Each row comes from the steps of one path. Every step used is in the known rows, and no mark comes twice. Write the path behind each row, first mark first.
Known rows
N/S/F: [-13   3 -15   1  21  -2  -5  -7  29  -6   0  -6   4   6  15 -20  42  20
 -10   8  11  38 -16 -19   5  26 -20  22]
S/H/C: [ 14  17 -10  -6  11 -22   2  20  -1  -3   3   4   1   3  -5   2  26   6
  -2 -10   9  -3  10   3   9  -9   7 -27]
Q/H/C: [  5   1   3  -2   4  -2  19  -6  -7   1  -1  10   0   1  -9  15  -2   6
   0   1 -16   3 -16   9   0 -12 -18 -69]
Q/F/S: [-28 -12   5   1  -8   1  -1   6  -8  -6   7  -2  -8   4  10 -12 -14   0
   1   3  -2 -21  -3   5   6 -13 -30 -15]
Q/H/C/W: [ 11   1   7  -4   9   6   9 -26   4  14  -4   4  -6   2 -16 -11 -14 -10
   2  -4  -3   9 -25   7   9   0 -17 -39]
F/S: [-18  -6  -3  -4  -6  -5   2   4   2  -7  11  -4   1   6  12  -7   6  -8
  -7  22   0  11   5  -1  14  -4 -17 -10]
H/C/F/Q: [  7   4  -5   3 -10 -10   1   2  -1 -16  -5   2   0  -4   0  39   8 -14
  10  -7  -7  23  28  10  10   8  37 -24]
S/F/Q/H/C: [ 22  -3  -5  -1   4  -2  10 -12   9   0 -19   8   5   2   0  27  23   9
   5  -2 -12  19  -5   5  -4  -4   8  -5]
C/F/S/N/Q/H: [-21 -16   5   5   6  18  12  -2   8  24 -10  -7  50   4   9  -6  -7 -10
  -9  24 -12 -26  -9   0 -26  -5 -18  55]
S/F/C: [ 13   2  -5   6   7   3  -9  30  15  -8  -3  -6 -18   2   9  -3  11  30
 -11   7 -13  29 -24 -14 -18  18   1   9]
F/C/W: [ 11   3   5   2  -5   3 -12  -6  14   3   5  -7 -33  -3  -1 -24 -20   1
  -9   3   0  31 -36  -6  -7  23   8   8]
Q/F: [-26  -3   7   7   1   2   7  -2  -7  -8   6  -4 -30  -3   0  -4 -13  14
   4 -11  -8 -37 -12   4  -1   2 -17 -40]
C/W: [-10   5   4   2   7   5   3 -25  15   3   9 -13 -27  -1  -4 -26  -6  -9
  -3   4   5   0 -16  -2  12  24  -5  -1]
W/C/F: [ -8   1  -7   5  -4   8 -13  21  -4 -10   1   0   9  -3 -11  12 -39 -11
  -3   7  -4 -18  18  -5 -29  10  -5 -19]
B/Q/H/C/W: [ 20 -10   8  -4   5  12  22 -36 -17  21   3   7   2  -2 -13  -6  -6   8
   9 -10   2  11 -16   0  20  -8 -21 -22]
W/C: [ -9  -4  -8   0  -6  -7  -6   3  -4  -7   4   6  -3  -3  -7  12 -24  -8
  -8  14   6 -15  -5  -4  -8   6 -13 -26]
S/N/Q/H/C/W: [  2 -12   8   0  20  -1  24 -46  18  39 -13   0  24  -1 -11 -11   7 -15
  -4   8   8 -11 -49   7   7  13  -5  24]
B/Q: [-10  -5  -1   3   0   1  23 -15 -15  -2  19  -3 -10  -5   5   9  13  25
   3   5  -1  -1   9 -10  18   1 -13 -20]
W/C/F/S: [-10  -8  -8  -2 -11   7 -25  32  -7  -6  -1   2  31   4   0   0 -37 -26
  -5  19   2  -6  25  -5 -20  -5 -16   9]
H/C: [ -1   0  -6  -1   5 -19  11   4  -2 -10   6   5  -5   1  -5  20  14  -1
   1   4  -1  14  -1   7  24   6   0 -63]
Q/F/C/W: [  3  -3  12   5  -5  10 -15  -2   2   4   0  -4 -43  -5  -2 -31 -35   9
   0 -16  -1  -1 -47  -1 -14  15  -4   6]
Q/F/C: [ -5  -4   7   7 -10  -1  -6  18 -10  -8   3   3 -39  -6   5  -3 -25  24
  -2 -11 -12  -5 -33   1 -20   2  -4 -30]
F/S/N/C: [  1  -1   5  -1  -4  -2  -7   1  16   5  14  -3  28   7  12   3  56   8
 -16  30   4  21 -18  -8  17   0 -26  22]
H/C/F/Q/B: [ 11  17   1  -1  -1  -8 -14   8   8 -28  -9   6 -21  -3  -5  22   3 -15
  13 -13  -8  12  46  10  19   1  51 -17]
B/Q/H/C: [ 13  -8   4  -2   2   3  31 -16 -27  10   5  14   7  -1  -8  20   2  23
   8  -4  -9   8  -4   1  14 -20 -22 -57]
N/C/F: [  7  13   6   3   0  11 -13  28  -4 -15   8  -7 -10  -1  -4   8  22  13
   0  -3  -5  11  15  -9  -5  19   8 -30]
B/Q/H: [ -3  -3   5   3  -2  17  32 -21 -23   9  10   3  -8  -4  -1   6  -5  31
   2   2 -16 -12  -6  -6  -3 -17 -31 -26]
N/C/W: [ 15   9  10  -3   3   5 -13 -16   9   1  10 -11 -27  -1  -6 -19  27   0
  -4   0  14  19 -18  -8  25  26   3  -3]
C/F: [-17   8  -1   8   1  11   2  17   2 -14   8 -10  -6  -1  -1   2  -9   4
   0  -1 -16  -8  20  -3 -14  15  -1 -34]
S/H/C/F/Q: [ 22  21 -11  -2  -6 -13  -7  22   1  -8  -7   2   4  -1  -4  23  16  -6
   8 -21   1  11  41   7  -4  -5  46  16]

Which path is each row?
[  7  -2  10  -3   0   8 -13 -21  27  17  12 -10  21   8   8 -25  48  -7
 -13  25  16  24 -29  -9  24  12 -26  55] | F/S/N/C/W
[  2  -8   1   0  12  -1  18   6 -17   7 -17   4  16  -2 -11  18 -20 -11
   6  -9  -7 -13   4  10  -8   0  18 -34] | N/Q/H/C/F
[ -5  21   5   3  -4   8 -13   3  11 -29  -3  -5 -36  -5   2   5  -7  -6
   8  -5 -15  -5  44   3   3   8  45  12] | C/F/Q/B
[  1  -1  -7   3 -20   1 -15   0  -3 -11  -5   2   2  -8  -4  30 -31 -21
   2   5   0  -9  27   1 -24   9  24  17] | W/C/F/Q
[ 16  22 -19  -8  -2 -20 -18   2  11  -4  -6   8  21   1   9   9  37  -9
   4 -19  22  47  28  -1   2   1  40  47] | N/S/H/C/F/Q
[  1   2  -8   5   3  -3   4 -12  19 -12  -5  -9 -17  -1  10  12  32   9
   0   6  -5   9   7  -6   0  19  18  31] | S/F/Q
[-25 -10  -1   7  12 -12  26 -24  17  14   1 -10   9  -3   5   7  30   2
 -11  22   5 -26 -24  -1   7  21   5  27] | S/N/Q
[ -3  -8   3   7  16   5  25  -4   3  22 -14   2  43  -1  -9  19   3  -2
  -2   4 -11 -19 -16   8 -14   3   1   1] | S/N/Q/H/C/F
[  7   1   1 -11   6  -8 -18  11   0  12  -3   2   7   8  -4 -40  -5 -15
   5 -22  23 -10  -3   7  14 -23  -9  24] | Q/F/S/H/C/W
[  8  19 -18 -11  12 -27  -8   2  10   0   3   9  18   6   6  -5  44   6
  -7  -9  26  38  -4  -4  18  -4   2   3] | N/S/H/C
[ 24  34  -3  -6   4 -10 -22  25   7 -23 -10   6 -12  -1  -6   6  15  -7
  11 -25   1  -3  54   7   5 -12  59  20] | S/H/C/F/Q/B
[ -7   7  -2   7 -14   3   1  -4   3 -14   1  -8 -17  -5   4  22  -2  -7
   6  -1 -13   3  26   3  -9  15  29   5] | C/F/Q
[  2   1  -4  -9   2 -17  -9  29  -9   0  -1   8  15   9   4 -13   8   0
   4 -18  13 -17   9   9   9 -33 -12  -6] | Q/F/S/H/C
[-22 -24   6   0  -8   6  10  -4 -27   4  13   2  -1   0  12  -7  -7  19
   8  -3   4 -17   7  -4  16 -23 -33   2] | B/Q/F/S
[  4  13  -1   0 -11   5 -30   6   3 -25  -9   7 -22  -7  -7  12 -35 -21
   5   1  -2 -18  43   1 -14   1  38  27] | W/C/F/Q/B
[  2   7 -13  -6  -6   4 -32  50  -7  -2  -1   2  38   7  -3 -11 -31 -18
  -8   5  11 -21  37  -8 -35 -20  -7  47] | W/C/F/S/H
[-18 -13   8   7  -3   8  21 -14 -27   2  14   1 -21  -6   1   1  -5  34
  11 -16  -3 -30  -2  -3  10  -7 -21 -29] | B/Q/F
[ -6 -18  12   9   5   2  -2 -23  16  27 -10  -8 -12  -6   3 -29 -12   4
  -7  -4  11 -19 -67  -1 -13  26   7  69] | S/N/Q/F/C/W
[  9 -12  13   5  -8  15  -1 -16 -17  11   7   0 -34  -8   0 -22 -23  26
   5 -21   3   3 -36  -8  -1   4  -7  23] | B/Q/F/C/W
[  0   8   5   6 -15  20   8 -12  -2  -3  -6  -2  -7  -5   1  18 -20   0
   5  -1 -26  -7  14   5 -32  -2   9  -1] | C/F/Q/H
[ -4 -23   1  -4   8 -11  21 -18   4  28 -12   9  54   6   4  10  17 -15
  -8  27   5  -1 -29   9  11 -18 -17  22] | F/S/N/Q/H/C
[ 11 -16   3  -3  -3  16  12  11 -30   8   1  11  44   5  -1  11 -10   5
  10   0 -14  19  27   0  -1 -33 -25 -22] | B/Q/H/C/F/S
[-32 -25   3  -3  -1 -12   4  -2 -13   5  -6  -4  -6   0  10 -15 -16 -15
   2   3  14 -36  -6   7  13  -7   2  19] | N/Q/F/S
[ 17  10  -6 -14   9 -14 -15   9  11  10   1  -2  16  11  -2 -35  11 -25
  -5  -4  26  18   8   3  22 -13  -2  32] | F/S/H/C/W
[ -4  13  -7  -7  -1  -9  -6  24   2  -1   9  -5  10   8  11 -21  13  -3
 -10   9   9  -4  16  -5  -1 -20  -9  28] | F/S/H
[  7  -1  -1   3 -21  16 -10  -6  -7  -1 -13   9   8  -7 -10  26 -47 -14
   2   4 -12 -18  10   2 -47 -10   6  13] | W/C/F/Q/H
